What can hang from each mark:
borot: bada bunak lerob
tafuz: geseb ralav
bunak: bada borot
goso: bada geseb
lerob: borot
bopi: geseb ralav
vave: bada ralav
bada: borot bunak geseb goso ralav vave
fiva: geseb
ralav: bada bopi geseb tafuz
geseb: bada fiva

(in the rows, 128 means zero)
Known rows, with every way that one mark hangs from another:
borot(bada(goso vave) lerob): [140 155 127 133 146 128 158 172 109  89 177  86 111 164 130 157 103 152
  97 133 135 200 100 126 138  88  92 164 163  40 117 120 137 136 118 183
 129 177 118  79 173 154  74  93 138 127 153 157 171  74]
geseb(bada fiva): [118 168 127 121 154 115 162 129 107 101 142  91 109 143 138 116 149 159
  80 164 157 127  84 144  95  77 122 165 116 138 158 118 140 113 110 118
 162 134 126 138 151 116 154  99 111 154 148  97 120 125]
ralav(bada): [142 104 120 104 164 124 141 152 134 124 162 125 134 131 135 134 127 147
  91 109 144 147 137 117  82 119 151 158  90 119 137 106 143 118  93 132
 162 150 101 127 170  99 142 116 135 127 102 147 125 122]
bada(geseb goso vave): [138 181 167 121 145 106 156 147 143 137 115 127 128 162 184 199 136 171
 119 179 131 172 107 160 147  78 119 130 110  94 150 118 135 167 132 128
 156 218 134 118 191 120  79 125 101 116 167 146 112 100]
geseb(bada(bunak)): [129 164 125 128 179 118 126 137 113 102 169 104 129 153 145 150 110 156
  82 147 147 134 132 158  95 106 100 137 100 107 121 127 125 129 122 155
 147 125 133 141 163 100 153 109  96 173 148 118 146 123]
bunak(bada(ralav(bopi)) borot): [216  93 140 147 131 126 212 131  69  77 181 110  94 128 118  90 117 130
  73  28 156 158 130 108  94 111 147 155  54 140 137 145 150 119  99 148
 141 126 165 114 172  72 137 128 117 118 159 147 121 126]
bada(borot(lerob) bunak goso vave): [138 182 153 134 129 130  85 177 146 110 148 119 145 165 181 208 119 163
 109 170  99 174 123 157 195  97  97 113 147  25 132 126 104 150 138 159
 134 186 151 119 195 104 121 123 129 159 145 156 163  76]
geseb(bada): [136 156 129 121 173 113 156 121 111 113 161  90 122 130 133 127 120 145
  87 143 158 134 110 137  84  94 120 149 108 137 137 114 134 138 124 141
 154 135 114 128 135 116 141 117  95 146 147 127 136 119]
tafuz(geseb): [137 121 111 114 131 113 157 136 113 130 136 148 147 152 123 130 106 138
 124 123 142 113 135 136  96 120 134 134 113 129 145 110 120 125 135 150
 138 173 113 127 166 126 150 118 113 142 159 152 153  99]
lerob(borot(bada bunak)): [122 117  76 129 176 127 172 154 114  88 188 139 152 169 137 142 112 145
 120  81 142 181 133 151 108 158  88 159 112 113 125 125 124 126  97 145
 122 142 141 132 164 107 132 120 121 129 114 154 172 103]
geseb(bada(borot goso ralav(bopi))): [153 188 205 115 192 149 167 144 130 108 140  47 115 135 109 146 158 182
  62 126 151 146  93 132 106  58 153 141 111 128 147 114 123 176  90 151
 139 172 128 120 139  46 115 118 100 130 167 148 116 107]
borot(bunak(bada(geseb)) lerob): [164 124  80 119 170 106 170 156 115 117 189 107 130 137 177 161  88 118
 111 141 158 148 125 158 103  99  91 128  72 122 148 126 104 146 118 187
 200 131 144 113 184 141 126 103 106 154 141 155 137  97]
fiva(geseb): [143 105 100 126 169 124 127 140 125 108 130 127 108 152 159 132  78 158
 104 130 144 135 134 160 106 103 126 133 118 146 154 111 131 127 144 131
 160 148  98 142 152 144 134 110 123 151 136 140 130 136]
borot(bada(bunak geseb goso) lerob): [127 157 104 114 196 124 129 190 131  67 187  98 121 189 129 206  97 177
  82 162 145 183 107 166 122  93  72 143 122  23 131 133  89 142 126 194
 143 156 131 131 213 118  70  81 152 158 138 129 162  90]
goso(bada(borot bunak vave) geseb): [146 168  93 171  93 139  95 161 140 102 172 123 138 187 169 232 134 153
  96 159 127 125 149 162 182 123 135 132 100  41 140 103 129 131 186 121
  86 172 148 162 193  61 147 150 115 138 165 165 183  79]
tafuz(geseb ralav(bada)): [130  99 144  93 161 109 163 178 132 118 124 125 150 182  84 145 107 158
 106 113 178 138 120 117  59 120 136 129 106 115 148  79 153 118  72 162
 166 158 102 132 166  91 133  77 159 135 137 136 126  86]
ralav(bada(bunak geseb) bopi): [157 143 128 104 181 119 156 194 138 112 154 143 128 158 161 188 140 164
  72 123 149 170 125 156  68 115 142 169  41  81 130 126 109 101  67 138
 180 165 122 121 213  36 142  79 148 168 101 116 120 115]
vave(ralav(tafuz)): [144 153  94 105 138 136 151 159 119 142 136  90  95 151 134 105 125 126
 105 107 132 146 152 127 135 159 146 165  85  94 166 124 110 106  83 125
 115 136 104 116 149 119 122 160 121 117 129 153  99 151]
vave(bada(goso(geseb) ralav)): [134 132 152 141 169 153 124 132 139  93 138  75  95 156  96 162 122 145
  76 106 134 163 154 131 130  82 147 120  83 116 149 103 157 164 120 164
 148 170  95 159 187 104 101 120 108  89 190 181 116 115]
fiva(geseb(bada(borot))): [142 140 140 125 201 119 127 126 136 100 133  95 111 148 158 156  96 182
  89 167 165 120 101 168  88  82 140 123 143 145 161 113 106 146 146 132
 159 142  90 151 129 118 146 106 109 174 133 133 134 124]
tafuz(ralav(bopi)): [155 139 139 123 141 121 173 179 120 102 139 101 133 156 101 124 124 149
 101  84 154 151 101 116  91 118 118 148  77 120 154  93 161 115  78 133
 164 137 132 112 138  72 125  96 147 144 147 115 133 117]
vave(bada): [133 124 123 151 154 138 137 105 122 110 138 126 115 129 139 130 125 134
 106 113 138 163 154 134  84 119 131 129 102 122 143 108 139 120 118 145
 167 152  83 147 167 134 146 108 111 139 142 153 141 134]
borot(bada lerob): [145 129  77 124 159 128 155 161  93  80 205  96 118 140 112 132 103 138
  95 109 150 163 105 125  98 112  95 179 135  64 137 115 117 116 125 175
 139 125 112  91 152 141 113  93 147 146 125 133 186  97]
bopi(ralav(bada geseb)): [122 101 136  75 182 132 155 168 116 177 129  99 104 174 141 115 117 155
 108 115 155 155 154 100  80 153 151 159 101 130 158  91 156 117  74 126
 179 148 102 103 178  51 140 117 170 145 112 154  91 110]
vave(ralav(bada(borot) tafuz)): [147 144 121  89 157 140 140 168 149 144 141  94 105 145 140 139 153 148
  92 117 140 148 142 118 117 163 185 163  93  77 169 123  93 104  57 119
 124 147  83 133 150  79 130 154 139 116  87 158  91 137]
ralav(geseb(bada(borot vave) fiva)): [107 187 168 102 160 111 169 129 116 133 107 112  97 162 194 161 186 186
 113 199 177 137  72 149 118  93 140 152 151 120 178 107 114 111 122  93
 172 189 121 115 148  78 160 100 120 184 136 100 110  98]
bopi(geseb): [149 123 117 107 135 110 157  92 130 104 147 126 115 127 146 132 114 126
 138 116 132 130 130 170 110 133 107 133  77 146 153 104 120 130 138 116
 169 157 137 135 149 126 169 123 110 159 137 131 117 134]
lerob(borot(bada)): [131 122  85 130 161 127 160 147  99  72 183 145 149 158 119 134 130 153
 114  77 151 178 123 144 110 152 115 170 130  97 123 129 121 110 114 133
 110 132 127 137 156 110 119 119 131 121 127 138 182  94]
geseb(bada(borot goso vave) fiva): [114 203 192 135 140 124 146 133 143 110 108  90 115 158 164 173 168 192
  90 202 137 153  68 154 147  57 138 138 156  98 157 120 132 140 112 113
 142 186 137 136 162 102 124 109 109 143 159 122 118  96]
tafuz(geseb(bada) ralav(bopi)): [138 156 167 111 164  97 202 175 108 111 123  85 136 178  76 127 113 153
  84 112 192 131  75 127  44  93 120 141 107 128 142  89 141 124  72 165
 166 151 113 103 132  74 133  61 129 173 172 116 136  89]
borot(bada(goso vave) bunak lerob): [130 148 114 128 161 125 168 181 124 103 181  80 117 169 153 168  87 147
 103 133 129 203 117 135 136 100  62 155 139  54 119 112 141 147  99 192
 143 180 132  72 181 148  90  95 129 136 140 180 162  80]
bunak(bada(borot ralav)): [170 119 143 142 153 163 150 114  99  96 173 111 134 114 135 145 148 163
 114 100 144 132 158 134 116  97 161 122  97 147 149 125 126 141 132 162
 134 129 148 137 149  91 140 145  93 111 165 161 140  84]
bada(borot bunak ralav): [148 153 139 127 165 166 101 146 114  95 171 124 146 139 150 188 148 175
 109 125 114 138 164 152 144 113 126 130  92 102 159 118 117 148 132 149
 114 146 165 136 168  54 161 143 115 138 146 135 144 108]
borot(bunak(bada(ralav))): [157 103 114 136 164 150 172 131 103 112 179 104 121 133 151 128 106 135
 109  90 144 149 176 137 102 106 111 125  61 172 135 122 153 148 105 180
 157 132 157 117 167 108 145 133  86 117 164 176 127 108]
fiva(geseb(bada(goso vave))): [131 150 172 130 184 110 143 141 132 115 109  81  93 173 167 149  76 177
  81 170 154 162 103 163 119  56 117 123 153 127 129 118 147 156 130 147
 158 180  90 128 155 148 103  97 102 158 167 146 112 115]
tafuz(geseb(fiva) ralav(bada(borot))): [118 121 153  98 149 120 157 177 148 102 106 130 149 183  95 164 154 187
 104 150 173 123  86 127  81 107 152 133 130 110 184  87 130 105  67 133
 163 157 115 155 169  70 155  71 176 145 125 109 122  78]
bada(bunak geseb vave(ralav)): [155 196 117 129 127 129 124 154 109 145 137 164 134 172 203 215 134 160
 136 170 122 177 165 171 125 120 111 167  87  52 156 122 118 111  97 130
 151 172 150 116 203 103 126 148  99 147 166 126 109 123]
fiva(geseb(bada(bunak(borot) goso))): [143 115 143 128 201 100 119 149 138  73 132  95  89 195 145 148  48 180
  52 145 155 151 107 172 114  92 101 102 125 107 129 144 118 152 131 148
 148 146 124 179 190 120 119 100 121 179 143 132 108 150]

Rows:
[145 142 122 141 144 127 160 120 130  97 147 147 126 136 177 179 168 181
 119 176 161 124 107 163 114  88 159 129  96 127 177 138  92 116 138 127
 165 142 150 172 179  99 138 113 114 145 144 115 129  95] => bunak(bada(borot geseb(fiva)))
[161 135 124 135 159 121 153 115 130 106 157 147 143 130 171 190 143 170
 125 156 158 125 129 159 105 105 161 113  88 127 159 136  87 134 147 141
 161 145 137 163 166  98 127 132  95 141 142 145 144  94] => bunak(bada(borot geseb))
[139 132  69 133 169 134 124 177  97  63 215 107 123 162 121 159  96 149
  90 117 141 170 132 143 108 124  73 168 124  36 118 128 112 108 126 190
 130 121 131 108 179 126 127  87 149 170 125 125 194  93] => borot(bada(bunak) lerob)
[154 153  84 159  84 127 142 152 119 119 165 103 117 173 151 180 123 126
  95 136 141 128 135 136 163 106 141 161  99  81 141  94 162 130 176 116
 105 171 123 134 174 101 122 146 111 107 181 167 163  91] => goso(bada(vave) geseb)
[142 170 151 128 107 143 133 142 130 150 111 117 119 165 150 141 123 152
 120 133 109 177 153 124 153 115 131 153 130  74 141 110 150 133  77 127
 131 188 123 114 178 134  91 166 100 105 177 169 103 129] => bada(goso vave(ralav))
[148 154 129 148 122 112 185 128  99 111 143 147 111 148 199 174 155 165
 127 170 156 161 115 164 117  77 136 151 100 124 154 135 135 105 128 130
 173 163 149 121 190 127 126 103 104 137 172 120 123  85] => bunak(bada(geseb(fiva) vave))
[115 163 137 107 157 114 147 151 152 109 112 119 114 167 153 172 147 183
  99 186 136 145  88 166 141  74 125 134 103 113 184 123 118 148 120 113
 165 187 136 166 203 108  91 107 133 122 156 112  94 126] => bada(geseb(fiva) goso)
[137 123  64 123 178 128 166 170 109  92 213  87 120 147 133 147  89 127
 102 113 146 169 122 131  95 121  66 166 112  84 135 113 123 128 107 189
 153 132 126  85 159 140 123  94 134 150 115 152 176 100] => borot(bada bunak lerob)
[110 146 168  80 174 156 158 158 120 117 104  84  85 177 132 128 163 183
  94 139 156 153 118 135 149  82 126 137 116 141 179 108 145 153 105 118
 149 197 132 139 188  75 106 115 142 119 169 130  76 115] => bada(goso ralav(geseb(fiva)))
[107 111 125  72 173 121 163 162 133 127 116 131  94 166 157 124 165 171
  94 145 181 145 112 128  90 122 149 162 109 123 170 102 126  90  81  96
 186 177  96 136 190  76 153  86 172 160  94 107  87 121] => ralav(bada geseb(fiva))
[158 153 130 117 142 137 192 119 135 115 106  78  51 142 129 102 130 105
  98  76 138 182 151 153  86 168 146 162  55  93 164 119  95  83  45 129
 163 160  69 116 159 101 160 109 123 162 134 160  76 172] => vave(bada ralav(bopi(geseb) tafuz))
[142 161 164  99 186 141 154 149 126 114 138  89 122 153 133 182 140 178
  95 147 142 156 120 152 133  58 131 134  88 135 175 109 133 193 124 151
 150 190 142 132 185  88  72 133 112  92 179 141  92 115] => bada(geseb goso ralav)
[121 145 162 131 215 123  91 147 165  86 123  95 112 183 154 180  79 200
  70 181 148 138 116 186 122  81 115  91 142 106 137 131  98 160 141 153
 148 151 105 184 170 105 129 102 114 186 143 140 127 124] => fiva(geseb(bada(borot bunak goso)))
[128 126 120  56 182 126 167 182 132 160 117  91  76 170 146 111 145 139
  93 115 174 159 147 115 100 174 167 168  88  90 168 112  98  92  47 110
 151 165  67 116 166  77 123 132 155 140  94 152  64 142] => vave(ralav(bada geseb tafuz))
[115 143 145  91 189 122 163 144  99 172 128  72  97 172 141 108 111 152
 107 140 168 142 129 113  85 131 124 150 115 145 160  96 146 131 104 132
 173 136 115 105 148  64 136 122 131 165 153 139 102 115] => bopi(ralav(geseb(bada)))
[100 115 119  80 178 125 130 178 137 115 124 141  97 187 166 151 157 180
  84 156 165 153 136 150 100 135 126 152  93  96 153 116 117  80  80 113
 178 168 116 151 219  55 169  80 177 185  94 103  99 119] => ralav(bada(bunak) geseb(fiva))
[125 138 130 162 160 148  92 116 148  89 141 147 134 143 157 182 136 165
 107 138 119 158 168 156 106 136 125 105 104  80 142 122 102 119 126 149
 147 150 109 175 184  92 172 109 115 170 126 149 159 125] => vave(bada(borot bunak))
[135 170 100 131 139 171 143 159  94  82 158 103 114 187 152 197 163 182
  79 162 152 145 136 179 139  74 108 165  85  99 177 105 135 141 144 134
 122 160 164 161 217  53 133 107 130 130 182 108 115 114] => goso(bada(bunak geseb(fiva) ralav))
[130 128 117 110 119 127 164 113 111 127 125  98  91 153 137 108 115 138
 140 128 113 135 130 155 121 138 105 161  87 150 184  99 154 110 102 103
 176 130 164 124 166  91 182 115 149 154 153 122  90 135] => bopi(geseb(fiva) ralav)
[127 178 166  74 207 100 210 177 131 130 121  52  69 156 165 128 169 157
  72 137 193 137  68 140 106 135 160 139  92 123 160 129  67 116 101 110
 147 182  90  97 120  31 143  89 140 197 101 126 110 108] => ralav(bopi geseb(bada(borot)) tafuz)
[143 142 148 104 221 125 165 155 102  95 141  34  70 154 145 127  95 159
  62 138 174 148 108 163 102  72 131 140 112 165 160 121 131 155 131 158
 141 138  88 113 126 116 123  94 114 143 147 137  99 126] => fiva(geseb(bada(ralav(tafuz))))
[117 174 169 128 194 126  99 141 162  96 144  97 139 164 143 183 125 188
  79 171 134 133 115 162 130  99 117 100 126  84 126 135 100 161 128 154
 131 154 133 177 175  79 132 122 103 165 146 139 141 111] => geseb(bada(borot bunak goso))
[137 148 165  98 176  97 162  95 148  96 134  80 103 146 126 135 103 146
  95 147 153 136 101 181 107  99 102 119 104 141 136 111 117 161 128 136
 170 167 124 156 155 123 136 112  95 160 159 135 101 131] => bopi(geseb(bada(goso)))
[113 143 157 158 168 151  80 123 176  87 117 130 128 164 142 187 126 180
  93 149 113 169 164 157 131 123 126  81 117  69 130 128 104 141 118 159
 144 172 104 198 202  96 136 114 117 155 137 169 144 125] => vave(bada(borot bunak goso))
[164 154 146 105 163 143 200 183  92 111 155  55  84 131 128 108 152 130
  79  69 136 162 120 126 128 112 145 169  55 137 163 126 136 132  90 143
 116 160 126  71 137  59 127 112 132 113 142 144 113 117] => bada(ralav(bopi tafuz))
[120 132 159  65 183 100 193 189 132 152 117  94  75 171 196 141 156 147
  99 140 177 179 119 129 124 151 154 146  99 102 144 115 124 100  93 116
 151 210  79  77 167  77 127  95 160 149  84 151  89  91] => ralav(bada(vave) geseb tafuz)
[154 168 177 130 191 141 149 127 102 107 134  79 106 142 172 177 117 184
  93 165 157 152 110 164 108  50 140 143 147 145 163 102 137 158 137 141
 148 164 105 101 124 104 141 106  95 149 166 139 117  99] => fiva(geseb(bada(borot ralav vave)))
[175 178 131 134  94 137 167 151  98 155 130 125 120 140 160 124 140 130
 120  95 119 172 147 113 110 128 141 199  94  80 146 109 153  91  59 115
 141 171 121  69 154 101 137 144 106 136 164 149 117 130] => bada(vave(ralav(bopi)))
[155 120 148 104 163 121 175 195 134 106 142 100 129 158  92 131 132 153
  81  79 166 165 101 106  60 121 141 156  68 113 143  84 167 105  40 136
 178 137 111 108 149  54 129  77 168 141 113 120 119 114] => tafuz(ralav(bada bopi))
[163 146 183  97 156 142 183 133 128  95 130  70  91 138 105 124 133 146
  94  78 125 161 124 151 125  91 121 145  68 142 147 108 143 164  92 138
 157 190 143 113 168  67 126 113 116 126 177 151  92 126] => bada(goso ralav(bopi(geseb)))
[ 96 153 160  90 209 112 133 153 143 120 124  95 101 195 153 148 120 180
  79 166 170 144 124 158 114 115 102 107 119 105 127 122 106 143 120 144
 162 177 115 156 187  82 121 102 118 189 145 130 111 118] => ralav(geseb(bada(bunak goso)))
[162 146 130 155 103 131 136 145 132 131 138 115 107 178 136 150 105 142
 104 117 133 153 167 128 155 111 156 131  96  74 124 129 149 120 102 155
 134 153 125 145 194 135  89 164  90  95 203 191 122  95] => bunak(bada(goso(geseb) vave(ralav)))
[174 116  82 128 134  99 118 164 102  81 192 130 125 152 146 135  79 119
  84 100 127 153 125 141 136 140  82 141  91  61 137 141 112 122 134 149
 145 124 162 133 196 111 151 121 141 167 121 119 151 134] => bada(bunak(borot(lerob)))
[127 129 127 152 166 145 130 103 158 114 139 130 131 125 166 167 131 146
 116 127 130 154 157 146  96 130 129 112  99 128 158 107 113 140 109 148
 168 162 100 155 160 107 166 119 102 149 121 176 141 131] => vave(bada(borot(bunak)))
[145 122 131  93 181 119 134 190 150 108 166  84 154 153 122 169 116 150
 103 128 162 157 101 122  89 119 111 130 102  97 168  80 133 141  66 156
 190 127 121 122 147  81 135  94 166 141  93 135 125  97] => tafuz(ralav(bada(borot(bunak lerob))))
[117 197 139 144 138 118 142 146 103 100 140 113 111 166 180 163 146 169
  90 184 137 160 104 169 125  81  94 163 121  94 136 130 147 103 110 131
 146 147 156 118 181 102 167  89 110 178 160  94 134 104] => geseb(bada(bunak vave) fiva)
